What can hang from each mark:
k_999: k_77 k_373 k_551 k_772
k_772: k_163 k_874
k_551: k_874 k_999
k_874: k_373 k_551
k_163: k_77 k_373 k_551
k_77: k_874

In the rows, 128 means zero.
Known rows, with every way that one mark hangs from another:
(k_772 k_163 k_874): [156 103 111 150  85  88 148 148  99 122  92 170 119 135 138 138 107 104
 162 239 121 132]
(k_77 k_874): [156 125 109 154 116 124 109 103 139 107 105 139 163 139  91 144 122 129
 151 184 111 143]
(k_551 (k_999 (k_77 k_874) k_373)): [150 100  85 100 102  97  77 104 152  99  85 158 178  77 136 150 180 117
 129 142 159 107]
(k_772 (k_163 (k_551 k_999)) (k_874 k_373)): [144  92 107 155  81 118 132 145 129 135  86  98 117 128 157 135 112  51
 154 203 129 136]
(k_772 (k_163 k_551) k_874): [169 109 115 159  91  97 182 147 134 139 105 138 113 127 117 152 102 100
 149 232 118 154]
(k_999 (k_77 k_874) k_373 k_551 (k_772 k_163)): [142 101  80 116  87  82 141  99 133 124 106 193 139  99 119 207 176 111
  68 117 100 102]
(k_999 k_77 k_772): [170 129 121 117 112 114 122 144 134 107  89 162 126 110 102 111 143 143
 157 153 129 104]
(k_874 k_551): [138 112 138 126 150 109 134 133 151 131  88 146 141 154  77 129  74 132
 180 189 136  95]
(k_77 (k_874 k_373 (k_551 (k_999 k_772)))): [113 113 125 131 113 136  88 103 155 149  82  78 130 155  94 115  90  71
 142 116 105 103]
(k_772 (k_163 (k_77 k_874) k_551)): [175 141 101 185 141 125 149 131 138 149 155 124 144 124  97 178 119  83
 139 176 124 166]
(k_874 (k_551 k_999)): [138  88 147 111 143 117 118 143 158 122  75 133 144 150 111  97  72 104
 199 178 153  89]
(k_551 k_874): [155 110 104 131 121 133 143 133 117  90  84 154 148 110 106  92 152  98
 205 200 143 136]
(k_874 k_373 (k_551 (k_999 k_77 k_772))): [128 106 125 101 126 122  85 135 148 131  68 116 116 124 118 103 115  93
 160 116 138  67]
(k_551 (k_999 (k_77 (k_874 k_373)) k_772)): [140 118  93 129  93 132  56 106 139 105  87 107 139 107 132 118 160  87
 130 112 117 112]
(k_772 k_874): [150 102 128 130  89 103 137 137 135 116  92 142 126 143 114 106 115 125
 170 228 132 137]
(k_999 k_373 k_551 (k_772 k_874)): [115  75 134  95  63  89 176 122 150 142  96 139 109 144  94 126 146 115
 103 156 126 112]
(k_163 (k_77 (k_874 k_373)) k_551): [143 144 104 182 142 155  98 114 152 144 150  65 150 140  69 158 137  81
 139 150 132 157]
(k_551 (k_999 k_77)): [161  96 115 110 123 110  90 145 148  82  78 164 156 100 153 105 140 123
 186 173 163 101]
(k_163 k_373 (k_551 k_874)): [164 116 138 173 136 129 177 129 150 110  89  92 150 127  80 113 148  84
 205 189 142 150]
(k_77 (k_874 k_373 k_551)): [120 125 106 151 134 129  82  95 142 138  91 102 145 160  71 164  91 102
 143 163 108 105]

Rows:
[117  76  97  97 109 116 168 112 139 100  91 166 155 115  98 129 183  98
 153 165 149 112] : (k_999 k_373 (k_551 k_874))
[174 105 138 134 113 126 161 139 165 108  74  94 125  91 124  78 177  65
 195 134 150 134] : (k_163 k_373 (k_551 k_874 (k_999 k_77 k_772)))
[190 146 116 191 111  93 152 115 147 136 104 115 131 112  98 192 143 103
 125 143  92 139] : (k_999 (k_77 k_874) (k_772 (k_163 k_373 k_551)))
[147  99 134 118 139 128 141 157 166 147 129 102 161 103  95 120 149  86
 163 146 201 122] : (k_163 k_77 (k_551 (k_999 k_373)))
[172 125 107 139 108  96 135 153 102 114  93 190 122  97 127 147 140 124
 147 161 118 100] : (k_999 k_77 (k_772 k_163))
[137 122 121 168  89 114 123 160  77 169 124 117  89 145 127 127 130  57
 140 170 124 134] : (k_999 (k_772 (k_163 k_77) (k_874 k_373)))
[133 101  94  98  95 100 126  92 162 116 104 163 142 109  91 174 182 129
  79 106 112 105] : (k_999 (k_77 k_874) k_373 k_551 k_772)
[142 140  83 149 114 107  92 104 117 147  87 143 111 123 105 191 115  94
 108 125  86  89] : (k_999 (k_77 (k_874 k_373 k_551)) (k_772 k_163))
[120  90 113 112  77 107 114 123 142 114  94 130  83 144 127 127 155 104
 113 148 103 102] : (k_999 k_77 k_551 (k_772 (k_874 k_373)))
[121 112 109 146 106 121  99 112 121 160  81 108 124 148 118 148  83  54
 132 126  92 106] : (k_77 (k_874 k_373 (k_551 (k_999 (k_772 k_163)))))
[143 130 122 142 164 124 115 120 152 153 136 125 140 159  68 144  91 107
 160 163 133 126] : (k_163 (k_77 (k_874 k_551)))
[144 118 121 136 124 174 142 149 144 148 125  58 115 109 106  61 167  22
 188 115 165 147] : (k_163 k_77 (k_551 (k_874 k_373) (k_999 k_772)))
[165 124 144 178 159 137 169 146 148 128 127  84 141 128  83 109 160  65
 211 172 171 157] : (k_163 k_77 k_373 (k_551 k_874))
[113 103 113 134 128 132  68 100 155 130  82  88 151 154 108 136  90  79
 155 152 122 105] : (k_77 (k_874 k_373 (k_551 k_999)))
[163  88 140 145  71  70 132 157 115 123  62 144 104 121 179 118 140  73
 159 177 129 114] : (k_551 (k_999 k_77 (k_772 (k_163 k_373) k_874)))
[146  92 129 108 113 121 145 140 171 127  91 113 171  99  99 124 138 106
 160 164 174 113] : (k_163 (k_551 (k_999 k_373)))
[133  97  71 127 103 122 142 124  98 100  88 170 105 102 144 140 190  63
 133 132 101 102] : (k_999 k_77 (k_551 (k_874 k_373)) (k_772 k_163))
[125 102 108 139 112 107 157 120 118 161 146 156 135 134  94 188 156  77
  79 112 122 127] : (k_999 k_373 k_551 (k_772 (k_163 (k_77 k_874))))
[109  90 110 130 106 147 146 119 124 109  94 116 116 142  98  95 166  67
 151 133 108 117] : (k_999 (k_551 (k_874 k_373)) k_772)
[129 120 116 106  96 102 108 126 138 149  75 123  78 135  98 125 113 107
 135 158 116  84] : (k_999 k_77 (k_772 (k_874 k_373 k_551)))
[140  98 151 168 111  63 158 144 116 149  74 136 109 177 115 163  71  88
 170 227 123 106] : (k_772 (k_163 k_373) (k_874 k_551))
[139 101 115 164 106 125 125 161 123 157 129  86 106 130 154 130 119  29
 161 192 155 143] : (k_772 (k_163 k_77 (k_551 k_999)) (k_874 k_373))
[164 126  99 137 113 129 211 153 109 176 134 139 125  77  80 130 180  50
 146 133 162 141] : (k_999 k_373 (k_772 (k_163 k_77 (k_551 k_874))))
[168  99 157 136  86  95 151 146 181 129  75  79 102 123 130  95 142  86
 164 158 141 132] : (k_163 k_373 (k_551 (k_999 k_77 (k_772 k_874))))
[125  87 104 116 113 114 190 146  99 145 133 174 119 108 111 132 189  52
 129 125 151 120] : (k_999 k_373 (k_551 k_874) (k_772 (k_163 k_77)))
